Each row comes from the steps of one path. Every step used is in the known rows, and no mark comes twice. Write the path behind each row, first mark first.
Known rows
r, m, d, e, f: [ -2.3  -9.6   3.1 -20.6 -29.0  -7.9 -13.7 -40.5  -5.8  -3.7  13.1 -10.0
 -17.3  12.8  -1.0   8.1]
r, e: [ -9.5  -3.5  15.4   4.3 -23.6  -5.1  -6.5   2.2   9.8  -2.2 -17.4   0.0
   7.7 -14.7  -2.3 -17.6]
l, m, d, e, f: [  2.4 -15.9 -31.6 -39.9  -4.4   7.4  11.7  -4.8   1.8  21.4  -3.7 -13.5
 -19.3   8.9 -15.5  22.3]
e, f: [ 13.1  -0.8  10.2 -11.5 -19.6   4.8  -9.9  -9.0  -4.2  15.0  26.2 -25.0
 -14.5  -6.8  -3.5  15.1]
e, d, m, r: [ 13.3  16.0 -23.2  12.0  20.8 -37.8  15.9 -11.5   5.2 -37.0  12.2 -19.5
   3.0   4.5  26.2   9.8]
f, m: [ -7.2   6.0 -12.9  -3.7   5.7  12.1  -6.5  10.2 -23.9   2.4   1.6  26.8
 -30.5 -27.9  12.9  -6.7]
f, m, r, e: [ -4.6   6.5 -10.4   2.2 -15.9  -5.3  -4.3  -4.9 -14.4 -21.4 -17.9  15.4
 -17.0 -45.6  18.6 -25.6]
f, e, l, m, d: [ 31.3 -23.9 -60.5 -31.0  34.2   0.0   4.3 -31.5  -7.0   2.8  20.5  10.0
   4.2 -19.6  -3.7  35.7]
m, r, e, d: [ -3.1   8.4   2.5   8.5 -14.5 -34.4  -3.6 -43.0  14.3 -44.7  -1.8 -31.8
  15.5 -17.2  -0.9 -16.8]
l, m, r: [ 13.4   1.2 -28.3  -2.9   2.2   7.1  21.2   4.0  -0.2 -16.5 -13.6 -18.9
   1.3   6.5   3.7  21.5]
d, e: [-14.5 -14.4 -10.5  -2.2   4.8 -10.6   4.2  16.1  16.1  -7.9  -3.5  22.5
  -3.6  11.4 -14.7  -2.0]
f, e: [ 10.1 -14.6 -10.8   3.3  11.8  -1.3 -13.4  -3.8   3.2 -10.8  23.1  30.6
 -11.9 -17.1  -8.2   4.0]
e, d, m: [  2.2  12.3 -12.8   9.8  18.6 -29.4   7.5   6.0   3.3 -15.6  14.6  -9.3
  -1.7   8.2  18.1  11.8]
m, d, e: [ -9.5 -16.2 -26.0 -21.5  12.6 -17.4   9.5 -17.2   5.9   1.5 -18.2  22.2
  -2.9   8.5  -7.6 -13.6]
f, m, l: [  4.1  27.5 -28.5 -26.1  14.8  16.9 -16.9  -0.5 -27.8  12.7   8.6   9.6
 -22.7 -48.8  16.3 -20.4]
l, m, d, e: [-10.0 -16.7 -43.5 -27.7  14.0   1.6  21.8   5.1   6.5   5.6 -30.7   9.2
  -4.3  18.4 -11.5   8.2]
l, m, r, e: [  3.2  -2.8 -11.7   2.2 -22.0   3.2  14.3   6.3  10.5 -18.7 -31.8 -19.5
  11.2  -8.5  -0.4   5.5]

Which path is each row?
[  6.3  -0.9 -32.5 -25.4   8.8  11.8  18.6 -12.5  -9.1  14.8 -28.4 -10.1
  -1.1   5.8   0.9   9.0]	l, m, d
[ 25.9  -4.8 -23.8   5.6   6.1 -35.9  16.4   4.2   8.0 -20.1   1.5 -10.2
  24.2 -15.5  31.4  15.8]	d, m, r, e, l
[  8.9 -14.3 -22.4  -8.8  -9.4   4.3   5.6   7.5   6.0   2.6  -3.4 -23.1
  22.7 -14.3  -5.5  26.9]	r, e, l, m
[ 15.0  25.8 -16.0 -39.2  -3.2  22.5 -27.7  -8.1 -33.4  27.8  32.6 -13.5
 -35.4 -56.4  11.5  -6.7]	e, f, m, l
[ -2.5 -15.8  -1.9 -14.7 -14.8  -5.1  -5.8   8.0  11.3   5.7  25.0  -2.7
 -18.1   5.6 -18.0  11.8]	d, e, f
[  7.9  25.4   2.3  -9.5 -12.6  11.9 -21.1 -25.2 -11.4  -8.6  11.2 -18.3
   7.6 -11.2  11.8  -4.6]	r, m, l
[ 12.6  32.2 -27.2 -13.8  27.4 -21.4  -1.1  -4.8   0.1  -4.7  20.2 -23.1
   7.4 -13.8  21.0   0.8]	e, d, m, l
[ -1.4 -17.0 -56.4 -36.7  33.2 -16.1   2.7 -21.0 -19.7   1.4   6.7  31.9
 -15.9 -28.5   7.3   2.0]	f, m, d, e, l
[ 24.7   1.6 -33.4  15.9  31.3 -40.4   2.7 -14.6  10.3 -49.1  36.6  12.6
  -9.7 -12.8  18.0  14.4]	f, e, d, m, r
[  4.6 -22.6 -43.6 -31.9  27.1 -25.1   9.3 -32.9   5.0  -2.1   5.3   8.6
  17.3   1.6  -6.5   7.6]	m, d, e, l
[  0.5  12.8 -26.2 -39.9   1.0  12.5 -22.8   6.9 -16.2  18.3  31.9   5.5
 -38.8 -46.1  -2.2  -6.5]	d, e, f, m, l
[ 27.5 -23.9 -45.7 -12.1  25.5   7.4  -3.0   0.4   0.8  -8.1  38.6   7.6
   4.4 -18.2 -11.5  46.0]	f, e, l, m
[ 16.3   7.6 -12.1 -13.4 -10.3   5.6  -7.7 -15.7 -26.9  -5.6  26.5  -9.6
 -40.4 -37.6  16.9   6.8]	e, f, m, r
[ 18.6   6.5 -19.5   8.8  15.5 -21.2  23.4  17.9   1.3 -16.0  -6.6   3.7
  -0.7   4.9  32.8  10.1]	d, m, r
[ -0.4 -15.2 -15.2 -34.1  -6.1 -12.4   0.5 -27.2   3.3  15.4   7.9  -5.3
 -15.4   2.6 -11.5  -0.2]	m, d, e, f
[ 10.9  -1.7 -26.1  -5.4  -0.1 -13.8  -2.8 -21.4 -16.5 -20.5   6.8   3.3
  -2.3 -53.2  19.7  -2.5]	f, m, r, e, l
[-10.1  13.6 -11.5   5.2  -9.8 -22.8  -8.5 -31.1  -8.7 -43.6  -0.7  -8.0
 -14.8 -46.3  13.0 -22.0]	f, m, r, e, d
[ 11.7  -0.5 -22.2  12.2  28.8 -28.5  -6.5   2.8   7.3 -27.9  39.0  21.8
 -14.2 -10.1   9.9  15.3]	f, e, d, m
[ 10.1   4.5  -5.5  12.8  -8.9 -27.7  16.2  21.4  11.5 -20.7 -24.5   1.8
   8.3  -9.1  29.1  -4.5]	d, m, r, e
